What can hang from each mark
Z: U
C: U Y
L: R
Y: Z
U: L
R: P U Y
M: P Y
P: M Z

Each row was made from one small tree. Brackets hold a mark, then the marks that hang from it, in alphabetical order. Every link used is in the known rows. Write each row's tree.
Known rows
(M (P (Z U))): [ 0.585 -1.950 -0.095  0.011  2.596 -1.811 -0.823  1.127 -1.944  1.912
 -0.234 -0.143  1.237  0.934  0.948 -2.233 -1.706]
(M P Y): [ 0.811 -1.584  0.348 -1.059  1.482 -1.466 -1.552 -1.094  1.622  1.551
  0.022 -1.098  1.120  3.461 -1.607 -2.367 -1.869]
(P (M Y) (Z U)): [ 2.548 -1.375  0.297 -2.429  2.094 -3.104 -1.994  1.112 -1.653  1.063
  2.052 -1.666  2.798 -0.113  1.464 -4.765 -2.485]
(L (R P U)): [-0.518  1.777  0.466  3.111 -0.960 -0.794 -0.725  1.117 -1.284  1.095
 -3.477  0.706 -1.191  0.543 -0.625  3.535  1.160]
(P M (Z U)): [ 2.177 -0.352  0.526 -1.465  1.922 -2.549 -0.793  2.230 -2.906  0.862
  0.914 -0.739  2.007 -1.503  2.157 -3.140 -1.878]
(P M Z): [ 2.744  0.725  0.360 -0.505  2.131 -1.886 -0.598  2.053 -2.343  0.490
  0.318 -0.623  1.439 -0.860  1.208 -0.830 -2.233]
(Y (Z (U L))): [-3.462 -1.904 -0.038 -0.497  1.930 -0.437  0.567  0.196 -1.388 -0.966
  0.864  1.254  1.162 -0.159  0.657 -2.323  1.002]
(P (M Y) (Z (U (L R)))): [ 0.708 -2.126  0.760 -2.920  1.635 -1.232 -1.543  2.482 -3.109  0.758
  0.694 -2.065  2.709 -0.621  1.940 -3.471 -1.205]
(U (L (R (P M) (Y Z)))): [-3.446  1.694  1.722  1.646  0.260  0.689 -0.221  2.819 -3.509 -1.302
 -2.698  0.561 -1.044  0.988 -1.433  3.547  1.169]
(M P (Y (Z (U (L R))))): [-1.837 -3.327  1.022 -1.287  2.427 -1.115 -1.550  0.205 -0.382  0.538
 -0.211  0.097  1.570  3.156 -0.678 -3.746 -0.688]
(R (P (M Y) Z) (U L)): [-1.133  0.786 -0.522  1.133  2.207 -2.733 -0.901  1.069 -1.933  2.057
 -1.354 -1.299  2.133  0.794 -0.818  1.181 -0.475]
(Z (U L)): [-3.242 -2.079 -0.373 -1.739 -0.193  0.745  0.735  0.780 -1.165  0.196
  0.511 -0.631  1.087 -1.441  1.215 -2.333  1.515]
(L (R U Y)): [-1.611  0.808 -0.190  4.306 -2.669  1.175 -1.775  0.376 -0.678  0.207
 -3.405  0.546 -1.908  2.002 -0.213  2.308  0.830]
(R (P M) U (Y Z)): [-2.174  3.554  0.481  5.286  0.594 -3.147 -1.293  0.409 -1.292 -0.194
 -2.613  1.706 -0.664  2.940 -2.505  2.642 -0.236]
(C (U (L (R (P M Z)))) Y): [-1.072  0.168  0.995  1.511  2.350 -1.197  2.042  3.496 -3.388  1.971
  1.357 -2.846  0.924 -2.682  1.086  2.551 -0.875]
(Z (U (L (R P)))): [-3.111 -0.907  0.700 -0.921 -0.624  0.820  0.426  2.315 -2.763  0.212
 -1.446 -0.503  0.093 -1.441  0.614  0.501  2.289]
(U (L (R (P Z)))): [-1.999  0.149  0.518  0.579  0.969  1.282  0.312  2.876 -4.033  0.248
 -2.203 -0.370 -0.204 -0.839  0.044  4.071  1.535]
(L (R Y)): [-0.952  0.637  0.831  2.141 -2.137  1.937 -1.365  1.100 -1.497 -0.877
 -2.247  0.183 -2.068  1.429 -0.288  2.171  0.686]
(C (Y (Z (U (L (R P)))))): [-3.380 -0.303  0.986  1.062  2.070 -0.234  0.396  1.718 -2.385 -0.204
  0.387  0.493 -0.383 -1.028  0.378  0.342  0.500]

Which tree is each row?
[-0.454 -0.322  0.588 -2.040  2.543 -2.648 -0.886  2.214 -3.059  1.085
  0.655 -1.688  2.340 -0.393 -0.083 -1.265 -0.582] -> (R (P (M Y) (Z (U L))))
[-2.796 -1.527  0.527  0.453  1.702  0.462  0.257  1.291 -1.629 -0.604
  1.169  0.462  0.020 -1.111  1.479 -1.592 -0.004] -> (C (Y (Z (U (L R)))))
[-2.199  0.408  1.109  2.303  0.676 -0.518  1.272  3.366 -4.095  1.090
 -0.587 -1.927  0.324 -0.645 -0.169  3.901  0.411] -> (C (U (L (R (P M Z) Y))))
[-2.653 -2.043  0.401 -1.616 -0.919  1.545  0.279  1.824 -2.045 -0.181
 -0.755 -0.516  0.401 -1.498  1.766 -1.421  1.788] -> (Z (U (L R)))
[-2.133 -2.100  0.229  1.104  0.890  0.774 -1.092  2.289 -3.578  1.158
 -2.293 -0.464  0.113  1.555  0.699 -0.212 -0.192] -> (M (P (Z (U (L (R Y))))))
[-3.207  0.370  1.301 -0.333 -1.435  0.626 -0.258  3.050 -3.406 -0.289
 -1.920 -0.847 -0.339 -0.621  0.141  0.460  1.638] -> (Z (U (L (R (P M) Y))))
[ 0.112  2.826  0.685  4.755 -0.499 -1.325 -2.046  2.665 -3.590  0.969
 -3.971  0.094 -1.234  1.427 -0.588  4.100 -0.215] -> (L (R (P M Z) U Y))
[-1.356  2.057  0.036  5.613 -0.814 -0.212 -1.970  1.579 -3.162  0.846
 -4.083  0.756 -1.822  2.015 -0.938  5.031  0.752] -> (L (R (P Z) U Y))
[-1.419  2.063  1.362  2.937 -1.827  1.067 -1.247  1.789 -2.474 -0.502
 -3.073  0.173 -2.540  1.481 -1.677  4.584  1.287] -> (L (R P Y))
[-2.234  0.087  1.758 -0.710  1.860 -1.516  0.191  2.663 -3.279 -0.875
 -0.788  1.016  0.848 -0.706  0.218 -0.592  0.706] -> (Y (Z (U (L (R (P M))))))
[-4.545  0.848  1.078  2.492 -0.044  1.625 -0.174  1.826 -3.163 -1.497
 -2.834  0.891 -1.522  1.423 -1.762  4.410  2.070] -> (U (L (R P (Y Z))))
[-4.063 -0.437  0.605  1.874 -0.289  2.504 -0.330  1.403 -2.311 -1.676
 -2.177  0.946 -1.147  1.450 -0.613  2.387  1.604] -> (U (L (R (Y Z))))
[-3.570 -0.362  1.011  2.802  2.692 -0.804  2.445  1.762 -1.939  0.584
  1.594 -0.569  0.060 -1.149 -0.264  2.950  0.214] -> (C (U (L (R P))) (Y Z))
[-0.826  3.228 -0.280  4.991  0.351 -2.609 -1.675  1.547 -2.729  1.281
 -2.863  0.108 -0.326  1.763 -1.223  3.439 -0.578] -> (R (P M Z) U Y)
[-6.236  1.732 -0.787  5.478  0.446 -0.465 -0.265 -0.140 -1.605 -0.308
 -3.013  1.767 -0.944  2.873 -2.741  4.324  2.117] -> (R P (U L) (Y Z))
[-4.945 -0.982 -0.041  1.757  0.254  0.566 -0.383  0.185 -1.635 -1.591
 -0.079  1.196 -0.241  1.483 -0.567 -0.794  1.309] -> (R (Y (Z (U L))))
[-3.631 -1.514 -0.147  2.077  3.124 -0.833  2.703  0.090 -0.176  0.548
  3.425 -0.775  1.071 -1.147  0.325  0.148 -0.539] -> (C (U L) (Y Z))
[ 1.636  2.371  0.805  2.820  0.800 -2.282 -1.372  2.710 -3.207  1.492
 -3.268  0.134 -0.041 -0.134  0.334  2.905 -0.618] -> (L (R (P M Z) U))
